What can hang from each mark
Z_83: Z_62 Z_169 Z_192
Z_62: Z_366
Z_366: Z_169 Z_192
Z_169: Z_29
Z_29: Z_62 Z_169 Z_192
Z_192: Z_29 Z_83 Z_366

Each row was made from one small tree. The marks that hang from a mark follow it in brackets, in the order of their numbers. Every link used is in the known rows. Write each row's tree.
In the rows, zero is written as 128.
Known rows
Z_169{Z_29{Z_192}}: [126 126 145 134 108 140 124 142 138 122 134 123 114 144 134 123 120 166
 143 111]
Z_366{Z_169{Z_29{Z_192}}}: [123 128 155 128 106 123 124 114 136 121 132 119 107 121 154 126 120 134
 128 125]
Z_62{Z_366{Z_169}}: [134 123 127 130 132 128 126 103  99 126 135 116  84  98 170 139 100 145
 116 128]
Z_366{Z_169 Z_192}: [119 120 160 115 103 100 141 107 139 125 141 110 116 109 176 134 111  94
 116 132]
Z_62{Z_366{Z_169 Z_192{Z_29 Z_83}}}: [134 128 133 118 132 115 138 139 123 119 157 118 101 117 150 126 106 100
 119 127]
Z_29{Z_192{Z_83}}: [135 113 162 131  82 110 116 147 133 131 124 136 124 135 111 118 109 159
 125 130]
Z_29{Z_169 Z_192{Z_83 Z_366}}: [160 134 156 132 108 120 118 165 159 127 113 155 154 160 115 105 113 145
 148 155]
Z_62{Z_366{Z_169 Z_192}}: [134 124 140 125 125 110 135 119 121 117 155 111  90 101 180 139  92 119
 121 123]
Z_366{Z_169{Z_29} Z_192{Z_83}}: [128 134 143 115  99  92 114 138 142 119 129 128 140 127 134 134 123 104
 108 120]
Z_192{Z_29}: [110 119 126 115 138 168 156 120 113 141 136 109 107 141 140 111 139 126
 133 132]
Z_192{Z_29 Z_83{Z_62 Z_169} Z_366}: [120 148  85  97 160 139 126 124 114  98 118 132 176 129   4 146 181  80
 104 146]
Z_366{Z_192}: [121 115 146 117 105 116 142 130 134 129 139 112 123 128 158 132 111 124
 126 122]
Z_366{Z_192{Z_29}}: [112 119 143 110 124 140 163 138 140 128 155 105 117 143 153 116 125  99
 136 125]
Z_83{Z_62 Z_169{Z_29}}: [ 92 130  88 119 147 140 102  85 115 114 122 108 128  94  55 175 174 128
 102  97]
Z_83{Z_62}: [ 87 115 101  97 135 133 116  98 118 126 112 111 114  99 109 159 147 147
 112 115]
Z_29{Z_62{Z_366} Z_169 Z_192{Z_83}}: [162 118 164 185 113 120 122 168 159 153 134 166 114 153 181  87  90 160
 168 138]
Z_62{Z_366}: [136 119 117 133 133 140 129 121  96 129 134 119  89 112 157 138 100 170
 125 120]
Z_29{Z_62 Z_169}: [136 116 145 171 128 146 140 124 141 171 111 149 125 150 207  95 118 149
 161 141]
Z_83{Z_62 Z_169{Z_29} Z_192}: [ 99 135  74 106 165 142  98  81 106 139 109 103 145  92  41 176 183 123
  92  97]
Z_169{Z_29{Z_192{Z_366}}}: [141 139 138 127 117 138 130 150 140 105 131 130 139 152 115 124 123 154
 148 128]
Z_366{Z_169}: [119 119 144 121 111 121 129  89 111 136 118 116 107 104 163 133 120 127
 110 138]

Which tree is each row?
[139 130 125 159 133 136 136 147 130 128 141 135 118 144 175 119 112 150
 152 110] => Z_169{Z_29{Z_62{Z_366{Z_192}}}}
[127 120 146 133 115 121 155 158 143 138 142 135 143 156 143 101 126  96
 138 132] => Z_366{Z_192{Z_29{Z_62} Z_83}}
[144 127 144 169 121 138 134 153 139 126 148 138 107 147 167 110 105 167
 164 114] => Z_169{Z_29{Z_62{Z_366} Z_192}}
[117 118 150 135 126 138 172 141 147 137 155 117 124 151 176 101 124  93
 151 131] => Z_366{Z_192{Z_29{Z_62}}}
[135 125 148 175 113 134 130 112 130 129 141 130 130 132 112 125 136 132
 136 116] => Z_83{Z_169{Z_29{Z_62 Z_192}}}
[120 117 145 124 110 119 101 147 164 140 115 141 123 134 115 121 126 154
 136 126] => Z_29{Z_169 Z_192{Z_83{Z_62}}}
[126 153  92  90 137 104  96 129 122  92  93 146 176 119  53 158 155 115
 102 143] => Z_192{Z_83{Z_62} Z_366{Z_169{Z_29}}}
[136 127 128 147 137 136 143 141 112 142 133 145 120 141 142  96 127 114
 133 141] => Z_192{Z_29{Z_62{Z_366{Z_169}}} Z_83}
[127 139  92  91 133 111 104 136 115 102  90 145 177 124  46 154 148 133
 105 145] => Z_192{Z_83{Z_62} Z_366}
[116 140  79  94 168 130 113  78 104 124 103 111 171  92  26 175 176 100
  94 130] => Z_83{Z_62 Z_169 Z_192{Z_366}}
[143 149 122 112 133 129 133 117 118 102 113 131 152 132 124 136 131 120
 125 151] => Z_192{Z_366{Z_169{Z_29}}}
[153 152 115 112 119 108 109 138 114 104  97 152 176 138  83 136 136 122
 108 152] => Z_192{Z_83 Z_366{Z_169{Z_29}}}
[ 98 120 100 102 147 121 120 120 126 110 141 106  98  93 126 165 123 136
 120 105] => Z_83{Z_62{Z_366{Z_192}}}
[134 132 130 127 131 117 129 129 126 111 156 113  94 111 173 141  99 124
 126 112] => Z_62{Z_366{Z_169{Z_29} Z_192}}
[103 127  85  88 168 126 108  89 103 139 114 103 107  76 116 164 139 134
 100 115] => Z_83{Z_62{Z_366{Z_169}} Z_192}
[133 134 151 139 100  89 124 141 148 127 131 142 148 135 155 120 121  99
 123 126] => Z_366{Z_169{Z_29{Z_62}} Z_192{Z_83}}
[154 146 119 148 142 139 150 138 115 119 122 155 186 160  60 106 158  81
 129 163] => Z_192{Z_29{Z_62} Z_83{Z_169} Z_366}
[147 142 114 124 172 167 160 134 128 162 110 135 164 165 143  93 146 106
 154 159] => Z_83{Z_192{Z_29{Z_62 Z_169} Z_366}}
[138 131 135 136 128 128 123 124 119 115 148 118  83 111 163 133 100 151
 131 117] => Z_62{Z_366{Z_169{Z_29{Z_192}}}}
[110 119 124 112 110  95 110 122 133 119 129 121 147 107  72 159 141 103
  96 112] => Z_366{Z_192{Z_83{Z_62 Z_169}}}
[143 127 122 157 148 155 139 160 130 159 128 154 123 164 155  85 128 130
 152 140] => Z_192{Z_29{Z_62{Z_366} Z_169} Z_83}
[153 116 168 187 125 136 142 152 162 150 147 149  95 148 214  87  88 159
 182 135] => Z_29{Z_62{Z_366} Z_169 Z_192}
[ 90 126  85  84 182 167 127 108 129 161 110 104 125 120 108 132 171 117
 125 121] => Z_83{Z_62 Z_192{Z_29{Z_169}}}
[140 128 121 160 109 120 105 123 107 139 109 148 156 133  78 133 145 140
 106 121] => Z_192{Z_83{Z_169{Z_29{Z_62}}}}
[133 123 153 164 109 137 136 147 146 132 135 139 124 154 161 105 118 160
 161 118] => Z_169{Z_29{Z_62 Z_192}}
